Each row was made from one walk, in order. Every step used is in the known rows, and no mark comes twice. Write each row's walk.
In the rows, zero is written as 128.
Known rows
relemid/zikiv/donufal/bagik: [118  96 130 143 144 164 125 158 107 135 165 153  97 139 143 134 142 132
 129 103 120 141 113 141 152 119 153 140 151 115 168 183 110 119 145 133
 123 137 159 119 128 119 125 112 109 125 113 123 109 185 109 123 136 126
 128 151 157  98 104 137 122 156  96]
kogak/bagik: [116 130 125 118 134 121 132  97 119 126 119 132 124 130 139  95 133 115
 100 140 119 113 145 152 149 119 124 137 122 129 155 140 150 125 149 144
 124 133 132 125 147 122 134 124 125 131 154 135 127 143 132 121 137 103
 130 142 155 138 118 146 137 139 128]
dasos/bagik/lazepum: [120 136 130 125 120 100 113 124 121 110 123 105 140 103 137  80 110 175
 108 145 120 116 177 128 135 101 129 148 126 108 128 115 130 150 115 154
 116 128  88 128 117  84 119 128 137 139 120 101 153 105  87 168 126 105
  91 171 142 121 124 155 134 150 131]
segelir/savo/bagik: [120 137 128 135 118 147 112 129 141 140 138  93 146 101 138 110 157 110
 119 101 145 162 121 129 151  94 124 151 130 101 104 120 134 142 116 113
 120 143  99 128 133 123 143 134 119 130 131 143 146 188 139  92 105 139
  96 154 168 134 121 140 138 101 159]
relemid/zikiv/donufal/bagik/dasos: [110  94 125 136 141 158 117 192  99 159 143 151  88 123 147 152 169 134
 120 102 125 131 101 118 139 113 199 147 141 122 175 159 123 131 174 128
 122 149 163 132 121 146 130 112  82 111 116 131 125 212 110 107 123 129
 124 154 161  85  73 136 109 148  76]
zikiv/relemid/bagik/kogak: [121 161 103 146 157 125 127 144 162 125  64 139 137  88 102 100 165 145
 103 164 132  89 174 138 124 128 120 117 134 116 148 137 174 134 128  91
 103 135 135 154 147 120 140 100  96  99 156 122 152 124 114 124 176 124
  84 148 109 147  82  91 133 150 125]
bagik/donufal/gegop/kogak/segelir/savo: [148  94  86 182 133 160 208 178  87   4 111  95 119 129  91 118 146 114
  97  83 170 142 121 149 148 176 127 141 125 172 110 143 165 130 118 161
 106 162  78 135 101 126 133 138 144 154 147 152 172 190 142  91 108 158
 111 117 126 131  96 114 116 140 106]
savo/bagik/donufal/gegop: [107  94 112 121 129 162 134 161  99 104 157 120 142 123 124  96 148 122
 147 126 137 168 123 129 141 107 154 132 108 126 137 154 147  93 148 126
 157 145  96 126 126 116 131 143 139 175 143 133 141 200 119 100 132 124
 117 174 132 128 120 117 144 103 130]
kogak/bagik/lazepum: [116 124 120 116 126  86 140  95 118 110 110 119 130 106 127  71 116 134
  95 139 113  99 169 144 169 133 131 142 133 114 150 154 147 143 134 153
 104 122 110 110 147  91 125 107 118 134 138 124 138 117 109 185 120 107
 100 152 156 133 121 162 129 150 140]
kogak/segelir/savo/bagik/donufal: [119 100 110 125 121 169 147 152 109  80 106 101 119 103 113  77 155 117
 113  90 151 137 104 142 145 114 125 141 135 129 145 129 168 115 104 123
  99 154  98 101 121 125 137 127 136 152 153 131 135 214 135  86  88 147
 132 166 152 116 117 139 139 109 150]
gegop/donufal/zikiv/relemid/bagik/lazepum: [127 129 151 145 118 102 100 190 148 125  96 138  97  71 122  77 125 125
 104 122  93 133 179 144 172 127 176 137 159 121 158 164 166 140 145  87
  92 138 130 106 146  44 128  83 102 142 146 135 175 135  74 155 144 147
  88 139 118  97 128  79 121 185 153]
kogak/gegop/donufal/bagik/lazepum: [112  92 147 144 103 119 112 159 104 148 108  96 109 108  92 132  82 158
 153 124 136 150 143 150 151 124 147 169 132  92 136 177 101 130 122 147
 113 114 124 110 143  77 125  93 126 139 108 129 155 173  50 133 145 107
 142 146 123 112 145 130 109 174 131]
bagik/kogak/gegop/donufal/zikiv: [141 137 114 176 111 160 145 206 149 115  86 103  99 124  87 151 131  91
 166 136 138 159 123 160 150 130 114 159 152 142 126 180 131 125 138 108
 131 130 150 142 152 121 146 108  80 127 122 143 148 186 106 112 168 140
 179 131 112 123 106  66 119 172 108]
gegop/kogak/bagik/donufal: [128 112  98 142 152 142 163 149  94  69 124 127 103 144 116 104 120  87
 108 130 127  86 141 161 151 153 142 129 122 150 156 143 165 111 167 164
 101 148 113 157 142 154 146 121 132 152 139 151 134 143 121 111 158 112
 111 125 151 125 126 132 116 169 109]
kogak/segelir/savo/bagik: [110 127 124 128 117 148 135 117 134 103 115  97 142  95 130  90 155 129
  96  98 141 140 106 136 138 120 110 158 133 123 130 119 153 133  97 113
 114 147  95 101 124 117 138 121 118 121 157 134 146 186 162  91  77 141
 122 171 153 141 103 150 148 106 150]
savo/bagik/kogak/gegop/donufal: [116 126  93 152 118 155 104 177 143 160  88  92 123 127 100 147 129 130
 176 159 146 150 133 154 118  93 104 164 127 116 129 142 137 113 129 110
 143 129 126 155 156 133 150 105  89 122 129 134 152 187 115  89 175 103
 152 156 134 140 102 110 124 142 134]
segelir/kogak: [147 116  97 108 131 133 139 119 122  92 132 122 163 135 135 139 120 121
 151 147 123 142 118 138 153 133  99 124 146 122 135 127 145 125 111 149
 106 138 135 146 132 132 144 115 120 104 121 144 124 137 140 120 114 127
 135 118 143 137  98 136 122 132 117]
dasos/bagik/donufal/gegop: [116 110 112 136 128 157 133 153  86  77 147 123 134 134 131  93 130 156
 124 135 140 167 155 140 132  94 140 137  98 132 130 139 142 106 149 167
 153 148  91 133 107 112 118 162 160 181 138 118 150 185 101 100 145 106
 130 160 128 125 119 121 136 127 114]
dasos/bagik: [115 145 128 125 126 131 106 118 121 127 133 122 124 121 146 107 130 155
 111 141 121 129 153 131 111  91 121 152 119 114 131 104 124 129 128 144
 140 136 116 137 119 121 122 145 135 134 135 111 140 131 114 108 143 101
 131 160 138 126 123 144 139 137 117]
gegop/donufal/bagik/lazepum: [121  92 146 131 123 110 115 149 111 133 118 124  99  95 121 117  86 138
 140 118 125 158 155 127 149 135 159 160 139  86 142 168 112 126 111 131
 107 130 123 106 121  87 125 103 125 142 110 121 157 160  78 142 124 124
 126 141 126  94 143 135 107 156 133]
kogak/gegop/donufal/zikiv/relemid/bagik: [116 130 153 161 112 141  96 204 146 156  98 131 102  96 103 132 141 125
 122 129 104 144 144 172 155 109 144 145 142 139 157 157 148 125 165  84
 111 130 154 121 169  71 135  90 113 136 154 155 163 180  80  84 187 130
 144 133 116 119 133  56 129 190 145]
dasos/bagik/donufal/gegop/kogak: [125 110  95 168 144 157 153 178  85  49 154 111 122 146 126 115 124 134
 119 133 139 135 160 143 127 131 145 147 105 146 119 121 145 115 154 177
 139 157  82 168 102 129 128 153 155 171 127 133 172 166 106  91 169 109
 104 151 127 126 114 118 124 151  83]
savo/bagik: [108 128 128 111 134 139 101 125 140 155 141 120 142 115 143 110 143 127
 135 138 120 133 120 126 134 108 134 148 125 113 137 118 132 116 133 112
 138 131 113 130 137 126 130 125 114 132 132 132 129 150 138 110 125 118
 115 170 139 128 125 137 145 110 136]
bagik/donufal: [128  98 114 124 133 146 144 162  98 103 131 140 112 138 117 114 124 113
 150 119 139 122 121 134 131 128 144 107 128 136 140 146 143 100 130 137
 118 135 124 123 126 142 128 129 153 160 127 125 118 147 105 119 131 130
 135 122 125 108 141 115 119 134 132]
kogak/bagik/donufal/gegop: [113  92 105 126 131 139 150 134  81  71 130 136 123 141 123  80 138 115
 106 128 137 146 146 158 159 120 142 125 104 143 155 172 168  98 167 163
 140 144 114 113 130 111 128 143 146 175 157 138 136 197 116 108 138 110
 132 147 138 131 116 119 134 132 123]
kogak/segelir/savo/bagik/donufal/zikiv: [115 114 126 129 124 183 168 173 121  64 116  99 123  90 122  63 175  79
 104  77 132 151  96 151 181 128 132 148 153 131 146 161 166 114 119 105
 107 163 100  89 121 115 146 123 111 161 154 139 140 243 141  92  85 177
 141 177 151 107 117 103 153 129 136]
kogak/gegop/donufal/zikiv/relemid: [127 124 139 172 106 142 116 216 134 146 110 126  93 118  98 154 133 129
 150 121 117 160 118 170 157 128 145 144 161 152 138 141 128 119 142  95
 114 133 154 128 158  93 117 111 122 135 143 147 169 171  81  97 159 139
 195 134 121  89 136  56 125 190 134]
dasos/bagik/kogak/gegop/donufal/zikiv: [126 152 112 174 109 158 119 199 146 111  91  97 106 120 110 126 132 124
 144 151 136 166 150 172 135  86 112 183 141 129 134 158 128 131 137 127
 146 137 137 148 140 109 141 123  87 131 132 125 160 196  90  88 184 114
 176 165 126 116  97  82 133 184  95]
relemid/zikiv: [135 121 113 134 128 139 114 131 123 116 164 124 119 141 147 132 149 121
 138 110 120 129 134 128 126 127 141 125 145 126 146 142 115 137 138 122
 131 128 129 126 137 122 136 117 114 119 121 132 119 141 134 129 113 128
 128 128 151 125 127 134 127 139 119]
gegop/kogak/bagik/lazepum: [126 127 105 144 143  93 158 117 114  80 113 106 123 114 114  96 111 121
  95 137 118  73 168 146 165 166 139 154 132 126 142 136 151 153 140 159
  88 132  92 146 142 108 138  97 110 126 126 144 157  91 110 179 142 111
  66 141 156 135 112 156 110 176 113]
donufal/gegop/kogak: [135 125 112 174 142 138 159 155 112  82 144 108 140 143 120 155 128 125
 117 128 137 141 138 134 135 166 134 150 111 156 105 130 130 136 138 148
 145 138  96 162 113 121 136 132 115 135 125 156 166 139 144 121 143 134
  99 125 119 148 103 110 120 139  92]
gegop/donufal/zikiv/relemid/bagik: [121 133 150 148 129 133  95 196 146 140 110 154  91  88 133 107 143 113
 103 122  96 151 157 152 155 112 158 135 154 136 161 155 170 114 162  80
 114 140 156 120 148  79 135  98 105 141 158 149 169 167 108  93 161 141
 122 130 118 104 129  69 126 171 146]
segelir/kogak/bagik/donufal/zikiv: [135 109  99  99 136 160 166 154  94  43 128 132 136 131 132  81 145  59
 123 132 111 132 118 173 210 135 120 123 161 137 182 180 174 100 156 158
  93 161 144 127 141 122 156 112 115 140 141 158 122 197 129 124 123 134
 153 137 165 116  97 107 128 168 110]
gegop/kogak: [140 134 113 157 146 133 148 152 121 108 128 111 125 136 121 151 121 111
 124 127 129 100 135 133 124 160 134 137 131 137 111 107 129 137 139 138
 117 139 113 170 127 152 136 118 119 120 120 150 143 104 134 122 149 130
 103 118 124 132 123 123 113 150 103]
gegop/donufal/bagik: [119 102 147 135 135 137 112 156 112 148 127 134  92 120 134 137 104 120
 147 119 129 183 139 139 127 122 152 148 131 107 148 155 112 102 130 126
 125 134 146 121 123 118 133 118 122 137 122 130 146 191 109  78 133 121
 155 128 123 100 141 127 110 144 125]
dasos/bagik/donufal/zikiv: [114 136 131 127 129 161 139 176 112  85 139 127 108 117 134  79 144 102
 120 118 117 132 141 147 153 103 149 138 139 128 148 142 139 110 151 142
 124 152 123 119 110 118 127 147 131 172 129 118 137 181  90 108 146 141
 150 171 137 100 132  99 146 158 105]

Which walk is each row?
[124 126 113 164 159 145 176 200 103  66 115 137  88 109 110  95 155  78
  93 124 109  84 136 175 184 177 164 118 161 159 164 144 173 111 175 122
  76 164 133 154 147 124 134 119 117 145 156 161 158 153 101 113 163 145
 132 153 139  92 113  74 126 206  90]
gegop/kogak/bagik/donufal/zikiv/relemid
[116  98 147 129 123 135  96 182 105 167  95 135  81 105 133 152 132 117
 125 114 131 167 123 113 113 117 196 153 122 112 157 138 126 116 155 129
 128 143 153 135 120 140 142 122  99 127 128 142 165 215 111  66 131 120
 164 132 125  89 105 124  97 133 102]
gegop/donufal/bagik/dasos
[126 145 145 152 133 135 132 172 141 125 125 141 118  99 123 115 161 120
 118 121 111 135 124 145 153 152 146 119 164 136 141 126 136 131 138  89
 112 144 146 125 130  99 115 126 111 122 146 135 156 142 111 126 128 161
 146 161 125  95 112  70 141 170 114]
donufal/zikiv/relemid
[135 130 146 159 128 136 114 202 140 134 122 149  76 103 125 124 136 110
 136 114 105 171 136 144 147 140 160 127 167 146 142 132 139 113 137  83
 113 144 152 124 132  96 111 124 112 136 145 137 168 158 103 109 135 155
 172 135 121  74 125  68 122 178 132]
gegop/donufal/zikiv/relemid
[114  93 139 130 139 122 148 155 113 134 125 141 113  99 117 105 102 159
 127 120 126 126 132 135 170 131 160 151 147  98 144 185 120 130 121 144
 100 128 133 112 115  95 104 109 114 134 110  99 132 153  74 170 133 128
  89 164 138  89 111 142 119 158 119]
zikiv/donufal/bagik/lazepum
[114 175 122 165 132 141 130 184 169 122  64 106 146  84  78 110 179 131
 116 159 125  86 148 171 163 135 114 136 142 122 153 167 156 143 145  82
 112 134 145 146 162  90 147  88  78  98 147 141 158 165  92 122 204 135
 113 167 103 151  82  44 145 182 106]
donufal/zikiv/relemid/bagik/kogak/gegop
[115  96  94 152 152 163 148 183  88  88 152 108 142 136 117 124 138 110
 146 126 138 133 126 132 148 138 155 145 113 145 122 136 151 102 160 141
 139 150  74 157 116 137 143 130 128 172 134 155 160 182 129  96 154 127
  88 161 129 136 113 108 127 126 103]
savo/bagik/donufal/gegop/kogak
[111  99 142 149 112 144 106 160 111 163 121 114 102 128 106 163  98 140
 154 128 136 169 124 161 131 113 136 166 120 105 145 162  98 112 134 135
 128 124 146 123 140 107 136 104 134 134 120 140 145 204  80  71 155 106
 179 136 126 119 144 118 113 159 127]
kogak/gegop/donufal/bagik
[127 104 126 148 101 142 107 169 120 151 111 118 100 145 101 170  98 131
 163 129 140 158 121 153 126 100 121 150 123 137 126 143 124 124 135 135
 135 119 137 132 149 113 127 113 133 138 124 137 142 160  95  96 157 109
 170 109 123 122 146 119 110 148 148]
kogak/gegop/donufal
[121 140 119 145 155 142 151 128 138 122  93 115 136 104 103 116 148 123
 138 149 145 127 142 134 135 149 117 143 134  92 141 164 119 123 109 120
 123 138 138 149 117 137 149 119  85 102 123 119 136 178 116 112 154 128
 124 163 114 129  87 113 124 141  83]
donufal/bagik/kogak
[144 144  92 159 128 147 184 131 149  57  61  99 129  99  96 100 166 127
  99 111 167 132 133 142 130 153  84 142 143 133 117 137 162 147  77 118
 101 143 115 127 118 129 142 124  96  92 151 117 147 174 155 117  98 156
 132 134 134 141  75 127 128 131 116]
bagik/kogak/segelir/savo
[111 147 153 135 130  98 121 164 154 120 102 126 133  60 114  68 153 138
  85 130  96  94 171 139 184 138 157 124 155 111 153 164 159 152 141  89
  89 131 118 106 143  52 126  86 105 125 140 131 166 126  83 176 141 149
  61 164 119 117 121  80 141 172 139]
donufal/zikiv/relemid/bagik/lazepum
[111 125 127 134 143 143 154 178 106  93 117 151  93 105 114  70 162  97
 101 120 111 111 137 171 183 143 160 108 157 144 179 159 172 104 165 118
  94 154 145 114 150 110 120 126 132 151 167 142 142 175  92 115 146 143
 159 163 146  89 122  76 142 183 123]
kogak/bagik/donufal/zikiv/relemid
[109 135  98 130 149 152 145 124 147 105  71 110 146 103 111  89 163 133
 126 151 135 102 125 130 117 137 101 144 135 128 154 129 162 113  96 107
 129 138 115 136 127 139 144 111  73 101 159 116 136 161 160 121 126 119
 139 194 119 144  67 133 152 123  99]
savo/bagik/kogak/segelir
[133 154  93 153 131 155 135 134 161 116  98  84 150  96 122 100 176 109
 130 123 163 149 134 131 145 111 106 154 140  94 101 134 144 146 103 100
 118 147  98 154 132 140 151 131  89 109 134 127 155 194 148 101 119 144
  98 165 167 141  86 124 134 103 140]
segelir/savo/bagik/kogak
[114 138 132 146 137 158 134 202 113  97 128 136 101 100 125  83 154 129
 119 124 108 131 142 153 150 114 158 122 154 131 157 119 150 108 147 116
 105 155 133 129 119 107 108 144 141 157 148 113 157 170  73 100 153 139
 155 182 134  74 126  73 143 180 109]
dasos/bagik/donufal/zikiv/relemid
[116  90 106 140 122 169 159 151  99  54 121  97 139 108 115  79 162 128
 101  90 159 174 115 142 153 121 128 143 119 138 129 150 169 112 111 133
 133 154  81  98 115 106 134 145 145 165 162 129 156 245 142  84  82 141
 127 174 141 130 102 127 144 106 139]
kogak/segelir/savo/bagik/donufal/gegop
[143 112 109 160 113 156 124 212 125 110 110 122 130 124 102 163 125 116
 172 139 113 169 105 175 176 140 116 138 177 143 143 141 148 122 125 112
 100 143 156 141 153  92 136  94 112 108 138 164 166 175  96  90 150 138
 194 126 134  94  97  67 116 197 128]
segelir/kogak/gegop/donufal/zikiv/relemid
[115 149  97 137 144 144 126 137 150 131  97 105 149 109 124 104 161 119
 150 154 138 121 136 125 129 117 114 144 134 107 131 135 144 121 116 104
 139 139 113 154 135 140 149 121  85 109 135 124 140 157 143 121 148 120
 115 181 133 140  89 122 142 124 110]
savo/bagik/kogak
[106 152 157 133 134 135 107 195 151 152  83 143 125  66 127 111 197 118
  69 120 100 100 137 124 147 123 194 128 131 133 171 129 169 146 184  83
 113 149 149 132 143 110 146 106  87 116 158 159 168 177 110 103 151 152
 100 154 122 110  78  69 134 153 110]
donufal/zikiv/relemid/bagik/dasos
[131 144 108 195 121 150 141 224 152 126  75 118  95 111  76 150 144 121
 165 144 133 150 132 167 149 144 127 145 172 144 131 158 145 131 125  88
 117 134 152 152 153 104 126 106  84 111 144 139 173 175  90 104 180 146
 187 147 109  94  94  42 121 196 109]
bagik/kogak/gegop/donufal/zikiv/relemid
[116 132 119 132 110 146 100 157 133 156 108  94 137  85 140 123 184 124
 101  98 145 146 108 105 136  94 168 158 116 104 115 100 152 150 148 107
 122 151 101 141 129 146 150 136 102 120 141 150 166 211 139  78  98 147
 104 153 172 122  84 135 126  92 141]
segelir/savo/bagik/dasos
[111 123 127 109 126 107 112 126 135 143 125 105 153  96 128  87 123 145
 139 137 119 105 146 117 154 116 141 150 136  94 132 133 135 138 117 123
 121 124  92 119 136  92 129 107 113 139 120 121 147 124 106 174 115 120
  85 183 142 128 125 151 139 124 146]
savo/bagik/lazepum
[131  94 109 136 129 146 151 161  89  79 139 134 128 145 111 113 132 122
 142 120 146 161 130 133 141 131 148 112 115 143 128 163 142 101 147 148
 149 135 108 122 121 117 120 150 153 173 133 130 138 179 117 122 132 136
 129 131 117 126 125 103 123 119 121]
bagik/donufal/gegop
[125 162  99 144 141 132 126 128 145 102  96 109 131 116 128 104 143 147
 124 167 143 127 164 136 111  98 102 148 123 116 124 120 135 134 115 136
 133 138 116 166 118 137 134 140  99 111 136 102 147 138 119 113 162 103
 124 166 131 137  84 125 134 140  98]
dasos/bagik/kogak
[121 138 106 149 149 126 151 122 115  93 122 118 114 132 131 122 126  98
  98 138 120  88 148 155 142 159 122 152 122 139 143 118 149 135 163 153
 110 145 120 157 143 146 147 118 110 122 141 157 141 118 137 121 157 108
 104 130 150 151 114 141 123 160 104]
gegop/kogak/bagik
[128 129 109 149 150 158 179 173 100  59 125 121  99 125 120  93 139  49
 102 115 110  91 132 168 183 164 158 135 145 154 160 163 162 115 186 148
 105 157 124 143 137 141 150 115 109 157 143 164 134 164 119 120 158 139
 125 142 149 112 128  90 128 184  88]
gegop/kogak/bagik/donufal/zikiv
[135 130  93 168 109 152 128 176 137 127  75 108 107 136  86 156 114 129
 173 152 156 149 134 157 122 120 108 150 129 133 120 155 136 121 121 120
 133 125 137 157 150 132 134 110 103 124 123 129 148 166 104 107 172 114
 165 119 114 130 105 103 106 158 123]
bagik/kogak/gegop/donufal
[132 121 126 140 116 141 159 126 131  75  98 106 122 107 111 108 144 137
  90  85 148 136 117 143 139 140 104 137 134 144 122 128 150 148  94 125
 106 142 112 103 116 110 128 127 126 115 154 131 143 170 153 106  78 152
 137 127 144 132 108 143 133 127 140]
kogak/segelir/savo
[132 101 110 144 136 151 126 168 120 124 168 159  94 154 146 141 138 130
 144 111 119 126 112 140 141 108 145 122 157 149 151 159 128 126 155 133
 123 132 147 124 133 127 114 115 110 130 116 120 107 140 125 141 126 126
 118 126 162 103 111 136 117 150 126]
relemid/zikiv/donufal
[129  97 117 156 130 141 154 165 116 108 142 157 118 146 126 133 126 142
 127 125 133 176 115 139 149 108 138 138 122 161 117 161 142 117 149 142
 149 131 130 128 115 113 102 143 126 151 133 125 135 159 127 135 138 123
 112 136 136 114  94 120 127 126 127]
zikiv/donufal/gegop
[113 126 141 116 132 157 133 167 126  98 126 136 121 109 122  75 153  81
  99 116 113 112 137 148 168 112 162 123 133 123 169 196 163 108 170 113
 118 144 139 106 136 108 155 106 122 166 138 145 120 184 105 118 157 147
  93 132 122 133 141  76 140 145 124]
relemid/bagik/donufal/zikiv
